Each row comes from the steps of one path. Every step used is in the known rows, and no mark comes twice. Write the path behind each row, first mark first.
Known rows
pufevas -> zetopuv -> peve -> rodat -> ludu: [-0.74 -1.41  2.83  1.44  0.79  3.86  0.34  1.26 -2.82  3.50 -1.93  1.35
 -0.84 -0.72  1.90  1.89  1.73  0.54  0.50]
peve -> zetopuv -> pufevas -> fedu: [-0.31 -0.10  1.03  0.67 -3.51  0.27 -1.07 -0.11  1.74 -2.79 -1.69  1.07
  2.78  0.59 -1.20 -1.10 -1.76 -2.20 -0.56]
fedu -> pufevas -> zetopuv: [-1.56 -0.42  1.48  2.00 -2.58 -1.28 -3.95 -1.50  1.73 -1.39  1.91  1.26
  2.57  0.03  0.26 -0.71 -2.57  2.78  2.06]
rodat -> pufevas -> nafu: [ 0.42  0.06 -0.10 -0.40 -2.82  0.64 -0.05  0.13  1.35 -1.87  1.51  1.81
  0.90  0.20  1.68  0.56  2.88  2.10  0.69]
peve -> rodat: [ 1.77  2.20 -3.38  0.25  5.29 -0.32  2.32  0.48  1.59 -0.30  0.73 -0.69
 -4.67  1.83 -1.15 -2.13 -0.32 -1.66  0.16]
zetopuv -> peve -> rodat -> pufevas: [ 0.78  1.00 -2.38  1.27  3.87  1.24 -0.08  2.82 -2.02 -2.21 -3.35 -0.97
 -4.30  1.98  3.14  4.77  3.26 -1.35  1.71]
peve -> rodat -> pufevas: [ 0.99  1.35 -5.18  0.70  3.21 -0.30  1.49  2.30  1.05 -1.52 -2.11 -1.51
 -3.54  2.09  2.00  1.13  0.46 -1.57 -0.41]
pufevas -> fedu -> ludu -> rodat -> peve: [ 0.86 -2.70 -1.29 -2.53  0.16 -3.46  0.90 -3.80  1.62  0.09  4.29 -1.70
 -1.18 -3.52 -2.11 -4.15  0.29 -5.00 -0.92]
peve -> zetopuv -> ludu: [ 0.04  1.26  3.39 -0.05 -1.13  1.11  1.91 -0.12  0.91  1.35 -2.06  2.30
  2.03  0.61 -3.05 -2.29 -0.20  0.09 -2.84]
rodat -> pufevas -> fedu: [-1.58 -0.97 -3.37  0.31 -3.82 -1.14 -1.46 -0.73  3.64 -2.43  0.51 -0.61
  0.48  0.64  1.39 -0.98  1.55 -4.48 -0.71]
fedu -> ludu -> zetopuv: [-0.23 -2.79 -0.49 -2.03  0.37 -2.78 -1.98 -0.15  1.83 -0.25  4.01 -1.60
  0.97  1.23 -1.87 -2.26 -2.33  1.59 -1.30]
zetopuv -> ludu -> rodat: [ 0.70  3.23  0.16 -0.99  4.26 -2.09  4.59 -2.81 -0.05  4.11  2.30 -0.33
 -1.59 -0.53 -3.48 -3.15 -2.22 -0.77  0.05]
rodat -> pufevas -> zetopuv: [-2.84  0.41  0.48  1.85 -6.03 -0.16 -1.57  1.51  1.86 -0.52 -3.34  1.12
  2.49 -0.01  3.97  1.02  0.81  0.91 -1.68]
peve -> rodat -> pufevas -> nafu: [ 2.36  0.92 -3.95 -0.54  2.19  1.42  1.95  1.59  0.11 -1.82 -0.85  0.18
 -1.91  1.53  1.09  1.58  2.43  1.24  1.02]
pufevas -> zetopuv -> peve -> rodat -> ludu -> nafu: [-0.45 -0.34  2.50  1.09  0.85  3.97  0.23  1.96 -4.67  3.77 -1.78  1.32
  0.41 -2.22  1.89  1.59  0.09  2.55  1.10]
zetopuv -> pufevas: [-0.14  2.55  0.87  0.78  0.33 -1.44  0.26 -1.27  1.69 -0.74  3.16  0.00
 -0.61  0.91 -0.75 -1.10 -2.78 -0.69  1.55]
zetopuv -> peve -> rodat: [ 1.43  1.70 -0.74  0.91  5.68  1.18  0.74  1.26 -1.54 -1.23 -0.81 -0.25
 -5.45  1.78  0.31  1.88  2.60 -1.39  2.25]
rodat -> pufevas: [-1.15  0.43 -1.64  0.99 -1.71 -1.37 -0.50  0.84  2.50 -1.47  0.05 -0.01
 -0.90  0.97  2.75  0.21  0.73 -1.09 -0.90]
pufevas -> fedu: [-0.75 -0.18 -1.61 -0.32 -1.69 -1.32 -0.50 -2.85  4.41 -1.38  3.75  0.14
 -0.64  0.15 -2.17 -4.76  0.76 -4.84 -0.09]
fedu -> ludu -> rodat -> peve -> zetopuv: [ 1.79 -2.29  1.99 -1.56  1.23 -2.59  1.81 -0.35 -0.77  0.60  0.20 -0.04
 -1.05 -3.61 -0.14 -1.85 -0.56 -0.14 -2.67]
rodat -> peve -> zetopuv -> pufevas: [ 1.40  1.91  5.71  0.88 -4.55  0.18  0.02  0.31  0.21 -3.10 -0.55  2.25
  0.60 -3.13  1.05 -0.07 -1.09  1.41 -2.19]

Which path is each row?
[-0.27  3.51  4.95 -0.07 -3.24 -0.63  3.13 -2.36 -0.97  3.80 -0.67  1.43
  1.72 -4.35 -0.90 -2.02 -1.14  2.00 -1.96] | pufevas -> zetopuv -> ludu -> rodat -> peve
[-0.66 -3.28  3.58 -0.19  0.02  1.68 -1.65  0.36 -1.81  2.38  4.74  0.54
 -0.63 -0.86  1.17  0.83 -1.49  2.99  0.10] | rodat -> ludu -> zetopuv -> peve
[ 1.15 -1.72  0.44  0.41  5.97  3.01  1.71  0.59 -2.78  2.61  1.69  0.06
 -4.92  0.35  0.58  1.52  1.79 -1.67  1.59] | zetopuv -> peve -> rodat -> ludu
[-0.77 -4.15 -0.79 -2.05 -1.16 -1.29 -3.79 -1.29  0.83 -2.09  3.13 -1.81
  1.44  0.78 -2.20 -0.63  0.79 -2.15  0.51] | pufevas -> fedu -> ludu -> zetopuv -> peve
[-1.54  3.63  3.60  0.02 -3.69  0.98  1.19 -1.06 -0.74  4.02 -0.38  1.97
  4.93 -2.01 -2.26 -3.13 -1.97  2.96 -1.04] | pufevas -> zetopuv -> ludu -> nafu
[ 0.35 -3.03 -4.47 -0.67  3.32  0.85 -1.09  1.16 -1.54 -2.01 -2.40 -2.57
 -2.18  2.01  1.03  3.74  4.19 -5.14  1.46] | zetopuv -> peve -> rodat -> pufevas -> fedu -> ludu
[-1.79 -0.77  3.29  2.51 -1.93  0.12 -5.10 -0.70 -0.91 -2.14  0.51  1.52
  1.75  0.08  1.44  2.62 -0.24  2.98  3.83] | fedu -> pufevas -> zetopuv -> peve
[-0.55  1.65  1.64  1.87  0.45  2.25 -0.50  1.79 -1.78 -0.01 -4.03  1.03
 -1.27  0.58  1.62  2.18  2.33  0.86  1.12] | pufevas -> zetopuv -> peve -> rodat
[ 0.86  1.78  2.03 -0.31  1.72 -0.46  3.65 -0.14 -0.81  2.52 -2.78  1.30
  0.65 -0.49 -2.53 -1.89 -2.00  0.86 -2.05] | peve -> zetopuv -> ludu -> rodat
[ 0.07  3.27 -2.73  0.27 -0.24  1.69  1.96  2.34 -2.22  1.89 -5.03 -0.56
  2.34 -0.04  0.77  1.30 -1.20  1.83 -0.90] | peve -> rodat -> pufevas -> zetopuv -> ludu -> nafu
[ 1.78  3.75  2.81 -1.26  1.59 -1.94  4.70 -3.38 -0.64  2.92  3.12  0.20
 -2.03 -3.65 -2.46 -2.93 -1.34 -0.11 -1.14] | zetopuv -> ludu -> rodat -> peve
[-2.02  2.44  4.00  0.38 -3.72  0.82  1.34 -1.82  1.26  3.57 -0.52  1.93
  3.54 -0.30 -2.32 -2.75 -0.12  0.76 -1.61] | pufevas -> zetopuv -> ludu
[ 1.11 -3.52  0.02 -2.07 -1.26 -2.28  0.59 -1.99  0.83 -0.76  0.58 -0.55
  0.58 -3.58 -1.60 -3.18  0.35 -3.82 -2.45] | pufevas -> fedu -> ludu -> rodat -> peve -> zetopuv
[ 1.86 -3.58 -1.71 -2.42  1.96  1.06 -2.07  2.64 -3.25 -2.29 -0.44 -1.62
  0.76  1.77  0.72  4.99  2.14  4.10  1.58] | fedu -> ludu -> zetopuv -> peve -> rodat -> pufevas -> nafu
[-0.31  0.84  2.25  0.45 -0.42 -0.52 -3.20  1.35 -0.72 -2.61  1.71  0.11
 -1.20  0.90  0.87  1.75 -0.64  4.00  1.08] | ludu -> zetopuv -> peve
[-2.72  1.35  1.57  0.92 -5.76  0.67  0.28  0.17  0.82  1.91 -3.37  0.93
  4.25  0.12  1.31  0.76  0.64  0.57 -2.04] | rodat -> pufevas -> zetopuv -> ludu
[ 1.41 -2.05 -3.21 -1.13  2.35  1.35  0.48 -0.29 -0.44  1.33  3.59 -2.31
 -0.36  0.64 -1.44 -0.53 -4.94 -0.51  0.44] | peve -> rodat -> ludu -> zetopuv -> pufevas -> fedu
[-1.49  0.56  2.61  1.04 -2.21 -0.37 -2.17 -2.84  0.75  0.91  1.81  1.12
  4.28  0.20 -2.33 -0.87 -2.69  2.42  1.67] | fedu -> pufevas -> zetopuv -> ludu
[-1.60 -4.18 -4.04 -1.30 -2.59 -1.88 -1.72 -1.13  3.18 -1.37  1.12 -1.87
  1.69  0.93  0.29 -1.10  1.97 -5.68 -1.12] | rodat -> pufevas -> fedu -> ludu
[ 0.70 -2.96 -7.45 -1.77  1.10 -1.09 -1.45  1.63  1.15 -2.53 -1.25 -3.92
  0.14  2.37  0.01  1.07 -0.76 -2.31 -1.03] | peve -> rodat -> pufevas -> fedu -> ludu -> zetopuv
[ 1.13 -3.12 -2.36 -2.43  2.57 -2.32  1.58 -0.61 -0.69  1.19  1.71 -0.88
  0.22 -0.64  0.32  0.26  0.94  0.72  0.83] | fedu -> ludu -> rodat -> pufevas -> nafu
[-0.40  2.18 -2.33  0.66 -0.32  1.61  2.06  1.65 -0.39  1.56 -5.27 -0.63
  1.15  1.51  0.77  1.66  0.37 -0.06 -1.46] | peve -> rodat -> pufevas -> zetopuv -> ludu
[-0.27 -0.09  0.57  2.37  1.54  0.98 -3.82  0.41 -2.01 -2.22 -1.37  0.38
 -0.06  0.93  1.20  3.52 -0.42  2.59  4.17] | fedu -> pufevas -> zetopuv -> peve -> rodat
[ 1.43  1.52 -0.86  0.28  3.29  0.32 -1.68  2.63 -1.85 -2.74 -0.32 -1.15
 -3.26  1.92  0.56  2.76 -0.76  3.51  1.45] | ludu -> zetopuv -> peve -> rodat
